What can hang from each mark:
P: N
N: F
H: N
T: N
G: Q Y
M: Y
F: Z
Q: F H M
Z: F G H M
Y: H M

Each row was made from one small tree. Brackets hold a mark, then the marks that hang from it, in alphabetical order. Every link used is in the known rows. Write each row's tree.
In the rows, zero is written as 128.
Known rows:
{H {N F}}: [116 122 133 113 155 121 161 150 158 138 140 135  74 140 131  95 138 138
 137  96 163 105 158  95  97 123 139 102 147 114 148 134 123 114 108 129
 107 158 169 112 102 138 137 173 140 132 155 105 134 122 150 143 102 118
 117 136 134 134  87 118 129 152 103 132 149 118]
{T {N {F Z}}}: [146 140 156 112 154 134 115 118 173 101 174 150 142 101  88 144  85 141
  99  99 133 102 130 131 133 139 142 113 135 193 135 128 113  93 118 159
 118 112 166 117 153 148 128 124 142 132 109 147 176 154 125 120  87 114
  97 150 153 120  99 164  81 165  98 143 105 104]
{Y {H {N {F {Z G}}}} M}: [121 112 154 139  64 134 153 141 142 106  97 139 167 127 147 121 148 121
 160  97 139  58 125 161 123 120  85 116 189 107 172 161 126 116 121 130
 188 192 130 151 157 134 115  84 161 122 146 128  87 116 183 127  85 139
 109  84 158  87 115  82 116 115 125 137  89 115]
{Q {F Z} {M {Y H}}}: [177 141 119 149 117 107  86 114 127 151  99 122 154  71 166 166 180 163
 113 136  91 147 116 129 153  93 109 170 171 174 125 198 136 136 151 112
 105 100  96 138 149  93  81  79 107 166 110 161  96 187 155  38 115  68
 153 140 193 165 135  78 145 154 156 148 133 107]
{Q {F Z} {M {Y {H N}}}}: [180 142 122 152 101 125 103 104 103 145  90 120 128  92 174 150 203 156
 121 137  94 127  97 130 136 106 108 172 178 164 123 192 135 127 147  89
  93 119  95 139 112  87  83  88 120 162 147 134  89 183 172  44 104  61
 155 144 187 165 116  74 155 141 140 142 134 102]
{Y H M}: [121 102 138 102 148 110 119 174 158 166  99  96 155 108 192 129 121 118
 154 117 118 102 151 177 103 131 132  88 187  90 149 189 138 143 132 156
 199 144 144 146 166 131 144  70 126 157  64 169 106 118 121 137  89 153
  89  92 154 104 171  26  91 126 162 159 105 121]
{G Q {Y {H N} M}}: [107 109 108 101  97 106 137 145  75 172  76 140 117  91 200  85 117 144
 134 153 108 105  97 179  77 119 179 101 141 114 195 183 157 203 124 114
 183 133 160 148  72  70 163  65 133 158  74 181 114  73 103 150  81 154
  40 101 121 141 192  64  82 101 107 145 110 113]
{N {F {Z G H {M Y}}}}: [100 128 126 146 122 156 101 114 151  79 177 125 153 164  75 151 130  97
 112 121 138 143 160 106 197 135  64 154  81 116  96  69 120  78 144 142
 114 115  96 114 193 154 116 179 140 106 138  95 124 148 152 138 188 118
 194 122  98  93 104 226 147 138 138 107 125 159]
{Y {H {N {F Z}}} M}: [140 112 139 127  89 128 155 135 152 125 122 137 141 122 173 105 162 123
 148 103 131  63 118 161 118 132 103 105 184 116 171 177 123 116 119 132
 169 179 165 141 132 136  97  78 162 139 118 149 119 116 185 126  47 109
  83  79 153  93  98  91 115 122 126 129 104 110]
{Q F}: [165 121 118  97 177  72 119 138 165 176 110 116 105 110 150 150 125 144
 156 123 152 161 150  85 110 124 169 133 142 102 116 143 146 142 142 150
 108 108 120 104 115 147 126 162 112 160  99 139 124 178  98 135 121  93
 131 137 162 171 164  65 131 138 123 117 157 132]
{T N}: [135 131 158  96 189 130 105 147 151 137 143 105 132 113 116 144  80 145
 123 114 129 125 132 136  79 151 170  91 145 153 121 130 128 122 118 149
 126  99 140 120 143 128 175 129 118 136  98 133 168 156  72 141 116 148
  98 168 145 136 151  85  71 154 130 162 121 110]
{M {Y {H {N {F {Z G}}}}}}: [126 137 163 143  89 169 134 114 139 119 140 146 138 144 109 119 170 138
  89 106 109 102 131 115 145 110  59 144 169 126 143 133 117 135 107 111
 137 162 110 119 154 113 147 104 130 150 122 101 106 139 206  81 129 139
 140 116 154 100 118 126 122 163 131 194 115 117]
{Q {H N}}: [131 108 134 129 161 143 166 150 122 168 144  94  90 134 143 114 136 119
 145 134 127 116 113 125  76 110 174 111 158  88 118 162 123 137 126 110
 109 150 164 119  60 130 123 132 110 141 188 124 138 109 139 127 118 163
 122 158 132 144 116  69 141 137 169 135 140  97]
{Z F G {H N} {M Y}}: [122 147 148 163  97 191 111 131 111  85 109  71 110 212  99 136 140  55
 123 161 138 201 153 106 115 165  72 148  84  84  73  32  93  94 157 126
 118 133  27 148 177 124 155 208  96  42 166  35 119 126 123 166 234 176
 215 127  71 113 154 142 166 135 182 107 134 179]
{Z F {H N} {M Y}}: [144 147 130 142 130 195 124 121 114 112 142  64  73 200 129 107 160  59
 107 168 118 202 147 111 117 176  96 135  83 101  68  66  93  91 159 136
 100 121  79 138 145 124 134 196  98  62 133  69 155 125 120 153 188 151
 184 123  67 117 135 156 159 146 184  93 158 164]
{Y {H {N F}} M}: [123  97 150 116 129 120 152 170 152 137 108 121 128 119 162 100 148 117
 156  98 131  64 145 155  88 133 112  92 180 104 182 178 133 132 128 120
 162 183 155 144 128 138 119  94 160 145 128 144 114 108 163 143  71 127
  89  76 148  99 112  73 107 127 127 129 109 105]
{H {N {F {Z G {M Y}}}}}: [114 142 141 144  94 170 138  98 135  90 159 130 126 170  87 136 162  95
 103 108 168 129 124 100 139 128  72 158 127 130 112  88 128  93 115 107
 110 128 116 124 137 128 132 172 138 124 181  75 112 153 180 119 139 114
 181 134 123 106 102 173 152 144 123 146 125 139]
{T {N {F {Z G M}}}}: [130 145 157 126 132 144 102 112 157  77 156 143 174 132  40 160  68 109
 123  98 153 107 115 138 136 144 124 144 101 184 103  88 119  87 133 132
 127 104 129 137 183 164 141 135 159 113 148 112 155 153 104 136 136 124
 151 144 135 103 123 185  99 131 112 137  86 128]
{F {Z {G Q} H M}}: [ 99 124 101 158 108 109 116 106  94 114 138 104 129 167 121 155  84 120
 159 137 148 149 130 146 194 153 137 157  71  93  70  82 142 123 131 157
 161 100  69 143 160 146 125 165 146  66 124 118 117 126  76 174 167 146
 160 138  55 115 174 181 143  71 136  68 142 156]
{Q F H {M Y}}: [143 118 115 143 172 122  91 152 130 177 113  78 154  48 151 165 162 118
 125 144  87 155 129 115 101  63 160 143 153 157 130 200 131 126 191  88
  60  91 102 151 108 101  87 111  76 163 192 158 102 169 138  72 171  90
 180 143 175 196 136  86 146 181 186 129 129 110]
{P {N {F {Z H M}}}}: [128 116 115 122 147 127 179 133 147 119 166 123 128 156  97 125 148 145
 113 115 112 139 166 104 153 149  94 101  94 135 111  85 116 109  91 149
 121 153 173 121 128 193  90 129 137 115 120 128 151 111 104 164 139 116
 127  88 104 104  73 207 160  97 104  83 159 166]
{P N}: [119 117 140  89 184 120 185 170 147 171 135 100 114 132 141 130 147 171
 120 107 120 149 166 106  77 130 133  72 169 118 135 123 131 149  77 159
 145 150 175 120 120 140 156 111 101 150  85 132 133 116  80 151 134 152
  92 128 147 140 122  75 121 127 118 158 161 141]
{Z {H {N F}}}: [112 114 122 114 167 110 156 160 139 125 148 110  61 165 146  79 143 137
 153 118 140 115 177  91 133 139 137  94 113  80 136 100 121 102 121 132
  98 150 140 107  88 150 114 196 138  88 151 103 136 105 128 170 135 126
 122 126  95 121  78 150 143 130 114  77 166 131]
{T {N {F {Z M}}}}: [145 144 146 113 153 131 107 111 160  89 173 140 148 122  62 146  83 114
 104 102 139 108 114 141 131 157 136 132 100 198 101 106 110  98 133 135
 113  99 162 125 155 166 124 134 156 134 124 143 179 159 106 135  97 106
 127 144 138 103 114 196  98 137 109 122 108 113]

Write each row's tree:
[149 123 128 129 120 122 160 127 129 121 131 144 103 149 106 100 140 123
 123 111 134  80 107 146 135 145 109 156 127 127 104 142 122 131 112 101
 138 165 162 129 125 171 112 115 171 132 130 119 131 106 161 116  83 114
 138 118 143  92 105 130 161  96 116 129 132 107]  {Y {H {N {F {Z M}}}}}
[115 132 138 132 136 134  90 128 141  61 152 130 162 149  53 151  69 110
 133 105 141 119 132 142 156 166 116 137  81 164 101  66 111  86 135 133
 112 109 110 127 169 172 124 151 160  78 157 112 157 144  96 152 153 129
 159 142 109  93 112 214 104 114 113  97  93 137]  {T {N {F {Z G H M}}}}
[134 121 157 109 145 162 139 145 124 164 130  97 104 146 156  97 173 141
  87 135  97 129 129 125  98 136  99 118 175  96 138 156 122 162 107 106
 126 142 125 111 120  97 166 115 112 162  91 116 119 138 164  93 115 152
 128 125 149 121 153  67 115 160 152 206 132 110]  {M {Y {H N}}}
[ 98 122 109 122 123  94 132 153  65 172  46 159  95  61 185  89 108 183
 133 156 110 118  84 174  86  95 202 112 138 149 172 192 150 206 116  84
 149 113 144 163  60  65 156  63 126 141 116 179 104  57  98 111 112 146
  79 144 121 182 145  61 124 101 110 144 138  92]  {G {Q M} {Y {H N}}}
[165 141 101 161 107 130 100 113  99 128 116  93 106 117 190 153 204 147
 141 149 103 168 114 101 153 118 117 157 141 143 112 144 133  92 150 106
  63 100  79 131 101  84  55 157 105 116 177 115 101 193 147  72 133  63
 167 155 141 173  86 110 173 155 146  74 152 127]  {Q {F {Z {H N}}} {M Y}}
[117 110 138 110 151 154 132 136 136 137 149 103 119 151 102 106 151  95
  80 117 126 126 135 133 112 142  87 146 125 117 113 128 127 137 135  85
 108 120 134 120 140 139 161 138 144 154 128 111 123 135 158 118 133 119
 180 105 126 104 139 148 139 141 135 165 127 112]  {Z {M {Y {H {N F}}}}}
[145 123  78 111 149  75 118 118  91 201 107 152 129  56 144 124  83 144
 137 174 107 161 103 117 105  74 237 135  85 132 157 177 153 206 168 111
  94  90 151 116  41 104 123 104 100 178 124 188 145 100  86 127 142 126
  81 133 121 203 199 121 118 122 114 107 132 131]  {G {Q F H} Y}
[145 129  86  98 154  63 115 112 109 185  91 170 104  71 161 131  88 162
 126 157 128 179 111 104 114 102 221 132  98 130 161 150 167 203 145 136
 112  87 138 115  72  88 155 127 112 174  72 171 133 121  62 148 126 112
  70 133 128 206 201 109 109 122  78 120 139 140]  {G {Q F} Y}
[106 124 129 131 128 133 177 137 135 103 152 123 147 160  74 138 137 136
 126 104 125 137 171 102 160 138  73 114  98 129 116  55 115 105  92 142
 135 161 136 126 152 190 108 138 130  95 143 107 126 108 106 168 174 136
 152 101 102 101  85 196 158  92  98  99 141 176]  {P {N {F {Z G H M}}}}
[141 132 147 128 114 167 138 110 141 137 157 144 110 132 130 105 184 136
  75 124  98 106 128 119 134 124  79 141 170 133 142 160 119 132 110 112
 120 152 142 105 135 114 136 104 139 162  98 127 132 139 206  79  90 118
 120 121 152 100 107 133 122 169 128 187 135 105]  {M {Y {H {N {F Z}}}}}
[115 127 138 138 124 119 113 116 131  91 160 150 139 117  74 136  56 158
 125 104 126 103 144 132 170 139 147 121  91 169 149 100 116 106 123 161
 129 120 109 134 150 131 120 133 154  64 129 147 151 116  91 163 140 132
  98 129  89 124 130 209  79 136  90  89 104 127]  {T {N {F {Z {G Q} H}}}}
[151 139 128 131 105 167 128  93 106 128 152 106 124 177 131 129 173 103
  93 138 116 135  86 146 140 161  86 169 142 126  73 127 127 136 116 104
 133 117 133 119 133 131 132 114 136 150 114 105 133 168 160  86  94 119
 156 138 138  99 141 120 145 112 153 165 137 116]  {F {Z {M {Y {H N}}}}}
[139 154 151 135 146 175  96 125 159 139 148  91 122 153 110 145 124  56
  79 142 133 207 155 115 109 138 111 140 102 129  74  99 112 106 159 165
 133  95 102 141 197 115 175 162  89 119  86 113 159 148 108 130 169 143
 173 136 107 121 172 127 133 170 182 167 144 155]  {Z F {M Y}}
[ 82 114  90 138 138 106 143 150  73 158 103 157 108  45 142  92 103 141
 132 149 115 109  93 150  85  48 217 101  95 164 192 194 140 159 149  75
  98 116 172 163  32  75 113  86 116 135 200 188 122  51 123 121 138 127
  95 152 103 191  98 147 137 128 123 108 127  98]  {G {Q {H {N F}} M} Y}
[121 143 106 136  80 153 113  97  74  84 109 137 128 194 125 143 134 108
 159 174 154 153  75 132 149 168 112 164  72  90  73  48 137 122 120 102
 125 106 107 109  98 137 128 173 128 104 159  59 122 120 114 138 168 162
 165 158  89 108 120 153 176  66 142 101 131 165]  {F {Z {G Y} {H N} M}}
[ 74 113 126 123 102 131 126 168 116  91  90 137 150 145 141 110 121 109
 183 145 153 129 143 115 114 122 111  80 109  83 186  78 130 116 133 116
 134 148 116 129 112 114 144 166 116 104 168  90 104  90 126 178 177 158
 124 101  95 120 100 134 124 117 119  92 106 161]  {Z {G {Y M}} {H {N F}}}
[147 132 116 137 125 130 142 110 117 119 159 112  76 181 177 115 161 147
 153 143 131 127 116 113 156 163 130 123 138  81  94 118 127 102  93 150
 128 138 135 104  85 132  93 169 124  95 125 102 146 135 130 136 103 135
 103 159 100 114  90 119 156 113 144  89 163 135]  {F {Z {H N}}}
[142 141 152 111 144 168  97 113 147  97 179 131 172 116  57 139 103 114
  62 109  95 103 110 156 137 152  94 149 112 199 113 127 111 109 135 106
 115 103 146 124 182 146 137  92 150 146  99 142 165 157 141  99 109 114
 135 125 151  92 130 192  91 151 116 168  87 108]  {T {N {F {Z {M {Y H}}}}}}
[173 132  92 130 135  59 130  80 120 171 129 143 101 105 164 149 117 164
 143 125 136 148 126 108 155 121 194 155 123 127 125 162 158 157 139 170
 127 110 128 121 100 117 101 134 129 133  83 179 127 151  97 137  85  85
  85 137 130 180 184 119 119 121  93  92 154 127]  {G {Q {F Z}}}
[114 118 128  92 108 132 131 154 113 159  75 133 144 112 188 102 141 131
 137 154 120 113  85 160  66 139 147  89 168  96 173 170 142 172 113 104
 167 140 167 127  92  97 170  72 115 182  88 148 119  98 130 123  87 158
  70 106 162 118 144  32 104 109 139 168 109 119]  {G {Y {H N} M}}
[128 148 168 128 134 140 109 117 162  86 158 162 168 119  69 158  75 139
 123  91 144 105 130 124 133 134 125 124 138 187 132 106 119  92 117 161
 129 119 132 119 175 145 141 122 144 122 130 120 155 154 124 131 120 132
 113 148 158 114 111 158  79 153 103 145  90 122]  {T {N {F {Z G}}}}
[127 112 112 151 119  79 150 137  80 139  81 109  73 167 147 118 106 163
 201 137 151 148 147 103 139 136 170 140 105  60 137  88 143 154 138 127
 119 141  48 136  84 126 121 194 129  53 172  96  85 115  80 183 180 132
 138 120  78 167 180 113 137  92 102  49 144 146]  {Z {G {Q F}} {H N}}
[123 145 119 126  90 133 103 104 111 117 100 160 190 142 105 160  96 117
 125 157 143 138  77 154 147 143 118 175 105 125  82 100 136 161 121 113
 175 102 120 116 159 146 159 100 126 159  97 113 117 130 115 110 141 163
 149 145 149 108 171 102 152  79 151 173 103 140]  {F {Z {G {Y H}} M}}
[113 139 142 136 125 113 127 111 180 107 155 169 147 121  99 147 109 139
 134  94 169 112 156  99 168 100 105 126 136 125 133 115 125 100 113 181
 148 145 131 116 178 151 130 151 143 136 122 118 126 138 158 136 124 126
 129 133 141 116  99 155 128 147 112 142 123 130]  {N {F {Z G}}}
[130 133 137 117 149 128 191 126 168 133 169 152 130 113 113 130 160 173
 101  86 123 119 168  90 125 119 104  90 148 149 150 119 126 108  72 164
 136 169 194 111 130 165 108 102 126 151  94 145 149 120 128 137 104 121
  86 105 142 129  71 156 130 137  83 144 155 146]  {P {N {F Z}}}
[103 138 114 135 113 114 109 118 148  95 136 182 152 130 105 130 112 139
 142 138 143 138 147  95 185 112 116 122  90 113 137  82 123 106 115 157
 131 131 130 100 142 142 122 154 123 124 117 116 138 109 147 144 160 149
 121 131 117 121  83 193 140 122 115 120 114 156]  {N {F {Z {G Y} H}}}
[102 116 143 123 168 128  97 180 132 162 102  88 139  79 165 135 147 149
 104 127  92 131 150 154 109  92 116 106 178 138 132 195 134 140 136 119
 133 102 108 154 169  82 153  88  96 157  95 154 102 137 134  82 139 135
 150 144 157 143 138  56 119 170 166 196 135  88]  {Q {M {Y H}}}
[115 153 129 140 117 139  90 136 121  99  79 132 149 166  92 145  74  65
 146 180 150 211 140 126 137 150 135 132  46  97  76  35 100 125 167 155
 148 106  60 132 172 141 175 174  89  69 115  79 146  89  65 184 236 198
 180 133  76 128 163 140 160  99 172 111 123 195]  {Z F {G Y} H M}
[ 94 121 104 158 119  97 128 111 133 101 155 143 131 154  84 132  87 115
 146 112 158 131 162 128 205 124 116 142  59 110 103  84 132 102 136 156
 141 122  99 135 170 166 107 169 164  69 139 131 121 113 109 177 162 115
 149 112  63 108 131 233 146 101 110  61 133 148]  {N {F {Z {G Q} H M}}}
[131 127 118 109  77 134 130 123 124 122 105 183 155  99 168 102 148 127
 118 147 117  93  85 152 110 123 118 111 156 135 187 162 129 144 120 108
 161 158 185 122  98 109 122  74 142 179  98 150 131 102 175 111  69 125
  62  99 165 107  96 104 117 117 121 152 100 126]  {G {Y {H {N {F Z}}} M}}
[165 121  87 176 111  83 146 107  71 159 105 116  99  67 172 138 136 153
 171 139 115 117  80 145 121  69 213 165 134 159 140 208 143 147 166  91
  93 128 119 167  39  90  39  93 132 107 213 177 100 128 118  98 101  76
 117 156 122 208 138 106 154 115 127  60 147  96]  {G {Q {F Z} {H N} M}}
